Known rows, with every step that occurs:
nelun-puzak: [-0.07  2.59 -1.45 -2.80 -4.23  5.78  0.59 -0.71  0.92 -0.95  1.37 -1.27
 -2.44 -1.64  0.37 -1.27 -4.18  3.91  2.48  0.71  0.69 -0.20 -0.46  4.81
  2.58]
molaz-bovan: [-2.50  0.21 -2.25 -0.49 -1.96  8.59  1.19  3.97 -1.37  2.45 -3.15 -7.49
 -0.70 -1.43 -2.50 -0.46 -4.82  2.82  1.83 -2.31  0.62 -0.76 -1.97 -1.98
 -2.53]
puzak-tanipu-dekiz-nelun-bitur-molaz: [ 4.17  2.11 -0.27  0.79  0.29 -0.36  2.71 -1.44  4.80  0.57  3.94  7.52
 -0.21 -4.93 -0.58 -2.89 -0.43 -3.57 -4.00 -0.27 -1.65  0.62  2.98 -1.25
  3.27]
bitur-molaz-bovan: [-1.35 -0.74 -3.60  0.93 -2.23  7.16  0.38  3.13 -1.14  4.10 -0.89 -4.84
 -0.14 -0.88 -1.81 -0.13 -5.16  2.45  1.90 -1.38 -0.23  0.25  0.92 -2.12
 -1.63]
binot-tanipu-dekiz: [-0.30  4.78  1.52 -1.36  1.03  1.02 -3.36  6.39  5.68 -3.97 -1.66 -1.70
 -2.07 -4.93 -1.51 -5.71 -2.29 -2.35 -0.21 -1.33 -0.39  2.07  2.52  1.31
 -2.89]
molaz-gudab: [-3.31 -2.24 -4.31  0.84 -0.23  5.68 -5.30  0.80  2.08  0.25 -4.28 -7.07
 -2.36 -1.49 -0.74  1.91 -3.63  2.42  3.41 -0.43  0.66 -2.22  0.52  1.72
 -0.99]
dekiz-tanipu-bitur: [ 3.04 -0.60 -1.16 -1.24 -5.45 -0.69 -1.71 -0.76  2.38 -0.81  0.85 -0.70
  0.40 -4.34  0.14 -5.07 -3.79  0.49 -1.49 -2.60  3.98 -0.08  1.92 -0.75
 -1.92]
gudab-tanipu-bitur: [-3.00 -1.48  0.21 -2.83 -1.97  4.02  0.31 -2.16  0.90 -1.70 -0.47 -0.93
 -1.23 -1.93 -1.39 -1.88 -2.62  2.23  1.26  1.07  2.81  1.55  0.13  2.00
 -3.51]
dekiz-nelun-puzak-tanipu-bitur-molaz-bovan: [ 2.31  1.09 -1.29 -0.16 -4.75  3.75  2.16 -4.84 -1.32  6.36  0.85  3.47
 -0.34 -3.83 -2.50 -3.82 -2.47  1.20 -3.43 -2.34 -2.49  1.27 -0.13 -2.67
  2.54]
nelun-dekiz-tanipu-bitur: [ 4.01  3.85 -1.87 -1.51 -1.29  1.78  2.97  1.67  4.48 -3.08  1.39  1.21
 -0.03 -3.27  3.26 -3.96 -3.52 -1.58 -3.00 -2.41  1.38 -1.60  0.94 -3.18
  0.08]
gudab-molaz: [-2.85 -0.22 -1.27 -2.31 -2.52  3.09 -1.94  2.53  0.68 -1.95 -1.40 -0.78
 -2.92 -0.99 -0.76  1.10 -4.30  2.32  3.08  4.34  2.91  2.00  4.82  4.81
 -1.80]
gudab-molaz-bitur: [-2.90 -0.57 -2.16 -3.26 -4.70  4.50 -0.06 -1.58 -0.07 -1.56  0.22 -0.08
 -3.20  2.66 -1.06  1.29 -2.32 -1.16  3.18  2.57  3.01  0.85  2.81  0.89
 -1.21]
bovan-molaz-gudab-tanipu: [-5.10 -2.82 -2.41  1.42  1.41  4.47 -5.02  1.70  0.45  1.76 -4.23 -3.53
 -2.41 -0.71  0.08  0.64 -3.59  0.90  5.22  1.89  4.27  2.37  1.18  0.96
 -5.04]
puzak-nelun-gudab-tanipu: [-2.08  0.11 -2.83 -1.87  1.58  5.79 -1.65 -1.80  1.75  5.23 -3.65 -0.97
 -3.84 -2.51 -1.61  1.09 -4.77  3.90  1.94  0.18  0.56  0.79 -3.08  1.24
 -3.14]
binot-nelun: [ 1.12  4.68 -0.64 -2.66 -0.39  1.27 -4.80 -3.42  0.65  1.10 -1.24 -1.26
 -2.76 -5.35 -1.53  2.63 -6.76  2.44  1.95 -0.59  1.44  4.26  1.84  6.74
  2.07]
dekiz-nelun-bitur-molaz-gudab: [ 2.26 -3.36 -4.03  2.82 -3.11  0.69 -0.46 -8.46  2.06  4.49  2.36  4.23
  0.01 -3.90 -0.86  3.58 -3.18 -0.01 -1.15 -0.16  2.27 -0.16  2.09  0.81
  3.97]
puzak-nelun: [ 0.50  3.48 -2.34 -2.85 -0.58  3.11 -0.45 -1.33  1.06  4.66 -1.42 -1.58
 -3.62 -3.66 -0.80  1.47 -5.23  3.83  0.57 -2.09 -0.62  1.96 -0.17  4.29
  1.21]
molaz-gudab-tanipu: [-4.30 -4.21 -1.71  0.89  0.98  5.65 -4.01  1.12  1.56  0.43 -5.35 -6.19
 -2.63 -1.25 -0.32  1.03 -3.03  2.54  4.00  1.04  2.68 -0.59 -1.44  1.02
 -4.27]
bitur-molaz-gudab-tanipu-dekiz-nelun: [-1.80 -3.01 -2.73  1.15  1.93  1.82 -5.08 -1.04  2.30  1.20 -3.68  1.10
 -0.52 -3.88 -0.34  1.64 -5.01 -1.72 -0.35  1.64 -0.66  1.04  4.60 -0.57
 -2.53]
binot-nelun-dekiz-tanipu-bitur: [ 5.06  6.37 -0.65 -2.89  0.49 -1.05 -0.48 -2.75  3.48  0.02  0.52  2.39
 -1.05 -6.21  1.30 -0.84 -5.85 -1.65 -3.26 -3.06  1.57  2.84  1.49  0.44
  1.83]
binot-tanipu-dekiz-nelun-puzak: [ 2.39  5.95  2.38 -1.90 -1.39 -0.83 -2.92  1.00  4.41 -1.91 -0.97  3.66
 -1.85 -7.05 -1.21 -5.53 -3.53 -2.51 -2.87 -1.23 -1.13  3.06  2.48  2.29
  0.28]
dekiz-nelun-puzak-tanipu-bitur-molaz: [ 3.74  2.23 -0.88 -0.65 -5.07  0.68  0.13 -7.06  0.70  3.26  2.76  6.74
 -1.23 -4.46 -0.69 -3.75 -2.35  1.24 -2.73 -0.39 -2.02  1.88  2.25  1.46
  4.69]
dekiz-nelun-gudab-tanipu-bitur: [-1.34 -1.55 -2.30 -1.03 -2.46  3.40 -4.01 -7.48  0.69  0.56 -2.69  3.61
 -0.67 -4.40 -2.16 -0.21 -4.82  1.21 -0.66  1.62  1.53  0.38  0.64 -0.05
 -2.27]
dekiz-tanipu-bitur-molaz-bovan: [ 2.21 -2.56 -2.61  0.56 -5.23  1.79  0.01  1.03  0.39  3.92  0.57 -2.28
  2.00 -3.15 -1.39 -4.95 -4.16  0.04 -2.05 -3.85  2.84  0.05  1.94 -5.65
 -3.48]

Rows:
[ 5.62  6.23 -1.65 -1.69  1.17  0.88  3.36  2.16  3.88  3.66 -0.76  1.25
 -2.80 -4.52  3.57 -1.39 -5.36  0.40 -2.97 -3.84  0.02  0.64 -1.20 -1.10
  1.07] : puzak-nelun-dekiz-tanipu
[-6.32 -3.82 -3.26  0.11  0.59  4.27 -4.54 -1.16  0.67  1.62 -3.17 -2.94
 -1.52 -0.73 -1.41  0.11 -2.58  0.27  3.52  1.33  3.75  2.22  2.03  0.04
 -5.14] : bovan-molaz-gudab-tanipu-bitur
[ 4.30  3.98  1.02 -0.40 -4.27  1.61 -0.12 -3.81  0.68  1.81  0.25  4.46
 -2.71 -4.87  0.53 -3.41 -3.16  2.25 -1.04 -0.35 -0.92  1.33 -0.64  2.94
  4.23] : dekiz-nelun-puzak-tanipu
[ 2.53  0.03 -4.77  1.16  0.05  2.07  0.11  1.05  4.98  0.00  0.12 -0.31
  0.25 -2.21  2.87 -2.17 -3.14 -2.26 -2.53 -2.44  0.32 -2.47  2.49 -5.28
 -0.38] : nelun-dekiz-tanipu-bitur-molaz-gudab
[-3.90 -0.10 -4.01 -2.21  0.94  5.50 -2.95  2.06  1.08 -0.08 -5.32  1.28
  0.06 -3.84 -3.98  1.50 -6.18 -2.82 -2.39  2.15 -1.67 -0.71  4.56 -3.56
 -3.79] : tanipu-dekiz-nelun-gudab-molaz-bovan
[-0.68  2.56 -3.95 -2.06  0.71  3.50 -5.06 -1.25  3.52 -3.06 -2.80  2.92
 -0.27 -5.53 -1.58  0.68 -6.20 -2.27 -1.98  1.08 -2.36 -1.44  4.17  0.03
 -0.19] : tanipu-dekiz-nelun-gudab
[-2.25 -2.38 -0.98 -1.69 -2.15  3.24 -0.04 -2.56  0.76 -0.02  1.22  0.87
 -0.55 -1.48 -1.04 -1.57 -3.02  1.90  1.30  1.69  2.06  2.33  2.26  1.52
 -2.97] : gudab-tanipu-bitur-molaz
[ 1.98 -0.80 -2.19  2.38  1.77  0.66  0.08 -1.63  5.43  2.04  1.28  4.48
 -0.51 -4.33 -1.08 -1.26  0.25 -3.97 -3.59 -0.78 -1.98 -0.92  2.43 -2.93
  2.31] : puzak-tanipu-dekiz-nelun-bitur-molaz-gudab
[-1.80  2.35 -3.32 -1.42 -3.87  4.60 -1.29 -2.40 -0.51  0.33  1.72 -0.12
 -2.17  1.77  0.11 -0.25 -2.92 -2.14  4.23 -0.56  3.23  2.07  1.34 -0.21
 -0.18] : bovan-molaz-bitur
[-4.29 -1.06 -4.81  1.41  0.28  4.50 -6.25  1.33  0.97  1.68 -3.28 -4.44
 -2.12 -1.15 -0.35  1.50 -4.12  0.82  4.69  0.53  2.49  1.00  2.91  1.59
 -2.08] : bovan-molaz-gudab
[-2.41  2.35 -1.24 -3.28  4.10  3.76 -5.71 -1.60  3.10 -0.73 -3.62  0.36
 -2.14 -4.81 -2.70  1.88 -6.22 -0.52  1.33  1.81  0.76  2.66  0.90  2.43
 -2.95] : binot-nelun-gudab-tanipu-dekiz
[ 2.80  3.38 -0.77 -1.96 -5.41  2.12 -1.13 -5.66 -0.36  0.85  0.25  3.79
 -1.72 -4.97  0.40 -0.06 -6.09  2.76 -0.55  0.48  0.30  1.33  1.25  4.89
  4.27] : dekiz-nelun-puzak
[-2.12 -3.57 -3.71  0.69 -2.24  5.78 -2.24 -5.72 -1.32  5.13 -3.06  1.86
  0.77 -3.23 -3.85  0.02 -5.29  0.90 -1.26  0.22  0.44  0.45  0.20 -4.87
 -3.85] : dekiz-nelun-gudab-tanipu-bitur-molaz-bovan
[ 0.49 -1.71 -4.29  0.39  0.53  0.97 -0.51 -4.41  4.50  0.69  1.55  4.63
  0.97 -4.71 -1.43  2.92 -3.34 -3.95 -3.48  0.16 -0.55 -1.05  4.70 -0.71
  2.63] : tanipu-dekiz-nelun-bitur-molaz-gudab
[-0.07 -1.95  0.14 -0.31  0.42  3.32  5.06 -1.33  1.14  2.55  0.90  4.37
  1.57 -3.98 -2.10  0.17 -3.58 -3.00 -3.37  0.33  1.69  1.78  0.65 -3.77
 -2.64] : gudab-tanipu-dekiz-nelun-bitur-molaz-bovan
[-5.64 -5.26 -2.69 -0.59  0.17  5.36 -3.46 -2.12  1.74  0.20 -4.24 -5.28
 -1.60 -1.01 -2.02  0.43 -1.86  1.73  2.21  0.41  2.11 -0.90 -0.48  0.04
 -4.38] : molaz-gudab-tanipu-bitur
[ 1.27 -0.84  0.58 -1.00  0.05  0.32  3.01 -3.43  3.09 -0.44  2.80  7.62
  0.68 -4.64 -0.31  0.19 -3.41 -2.96 -2.72  2.22  2.07  2.37  3.00  0.39
 -0.55] : gudab-tanipu-dekiz-nelun-bitur-molaz
[ 3.80 -1.43 -2.27 -0.03 -5.58 -1.36 -2.09 -1.12  2.32  0.83  2.50  1.01
  0.98 -3.84  0.53 -4.83 -4.03  0.19 -1.41 -2.08  3.27  0.73  4.29 -1.28
 -1.35] : dekiz-tanipu-bitur-molaz
[ 4.70  3.05 -2.86 -0.41 -1.48  1.09  2.61  1.30  4.40 -1.52  2.86  2.63
  0.50 -2.81  3.41 -3.80 -3.81 -1.97 -2.94 -1.92  0.78 -0.83  2.93 -3.66
  0.61] : nelun-dekiz-tanipu-bitur-molaz
[ 0.44  4.44  0.28 -2.85 -0.16  4.97  1.88  3.96  4.02 -2.56  1.14  0.55
 -2.53 -2.36  0.13 -5.27 -0.97 -0.04 -0.47  0.06 -2.90 -0.82 -0.05  1.26
  1.72] : nelun-puzak-tanipu-dekiz
[ 1.68 -4.40 -4.21  1.44 -3.99 -0.34 -4.60 -1.29  2.88  2.23 -0.18 -1.94
  0.82 -3.17 -0.14 -3.27 -3.32 -0.22 -0.97 -2.57  2.81 -0.88  3.83 -2.84
 -2.33] : dekiz-tanipu-bitur-molaz-gudab
[-3.27 -2.34 -1.36 -0.31  2.70  2.85 -4.85 -0.26  2.51 -0.94 -6.16 -1.20
 -1.24 -4.47 -0.81  1.49 -4.50 -1.74 -0.43  1.04  0.16 -0.20  1.86 -0.20
 -3.78] : molaz-gudab-tanipu-dekiz-nelun
[ 3.18  1.86 -3.26  0.16 -1.15  4.18  4.78  3.38  2.44  1.51  0.98 -0.58
  1.40 -2.16  1.64 -3.96 -3.96 -2.01 -3.64 -3.81  0.27 -1.47  0.58 -7.97
 -1.45] : nelun-dekiz-tanipu-bitur-molaz-bovan
[-3.02 -4.66 -3.04  2.17  0.40  4.69 -4.12  0.67  1.59  2.23 -2.77 -3.72
 -1.87 -0.69  0.15  1.19 -3.75  2.17  4.03  1.69  1.60  0.43  1.53  0.60
 -3.23] : bitur-molaz-gudab-tanipu
[ 2.90  1.53 -5.44 -0.37  1.84  0.99  1.05 -1.31  4.52  6.41 -1.03  0.54
 -1.56 -3.46  1.65 -0.08 -3.96 -0.94 -4.09 -4.47 -1.55 -0.53  1.07 -4.06
  0.54] : puzak-nelun-dekiz-tanipu-bitur-molaz-gudab
[ 0.89  4.00 -1.40 -2.88 -0.19  0.91 -2.83 -0.65  2.50 -3.45 -1.57  3.15
 -0.27 -6.34 -0.47  0.26 -6.19 -2.23 -2.79  0.30 -1.89  0.76  5.28  2.27
  1.01] : tanipu-dekiz-nelun
[-0.72  2.26  0.79 -1.11 -2.90  0.93 -3.08  0.21  3.69 -1.30 -0.21 -1.97
 -1.95 -3.89 -2.87 -6.03 -0.92  0.72  0.15 -2.26  1.40  2.50  1.14  1.67
 -2.15] : binot-tanipu-bitur
[-2.40 -5.31 -3.17  1.00  1.77  4.01  2.60 -1.25  5.06  0.88  2.61  1.03
  0.23 -0.89 -1.17  1.80 -0.50 -2.19  0.27  1.38  2.43 -1.17  1.22 -1.42
 -1.21] : nelun-bitur-molaz-gudab-tanipu-dekiz
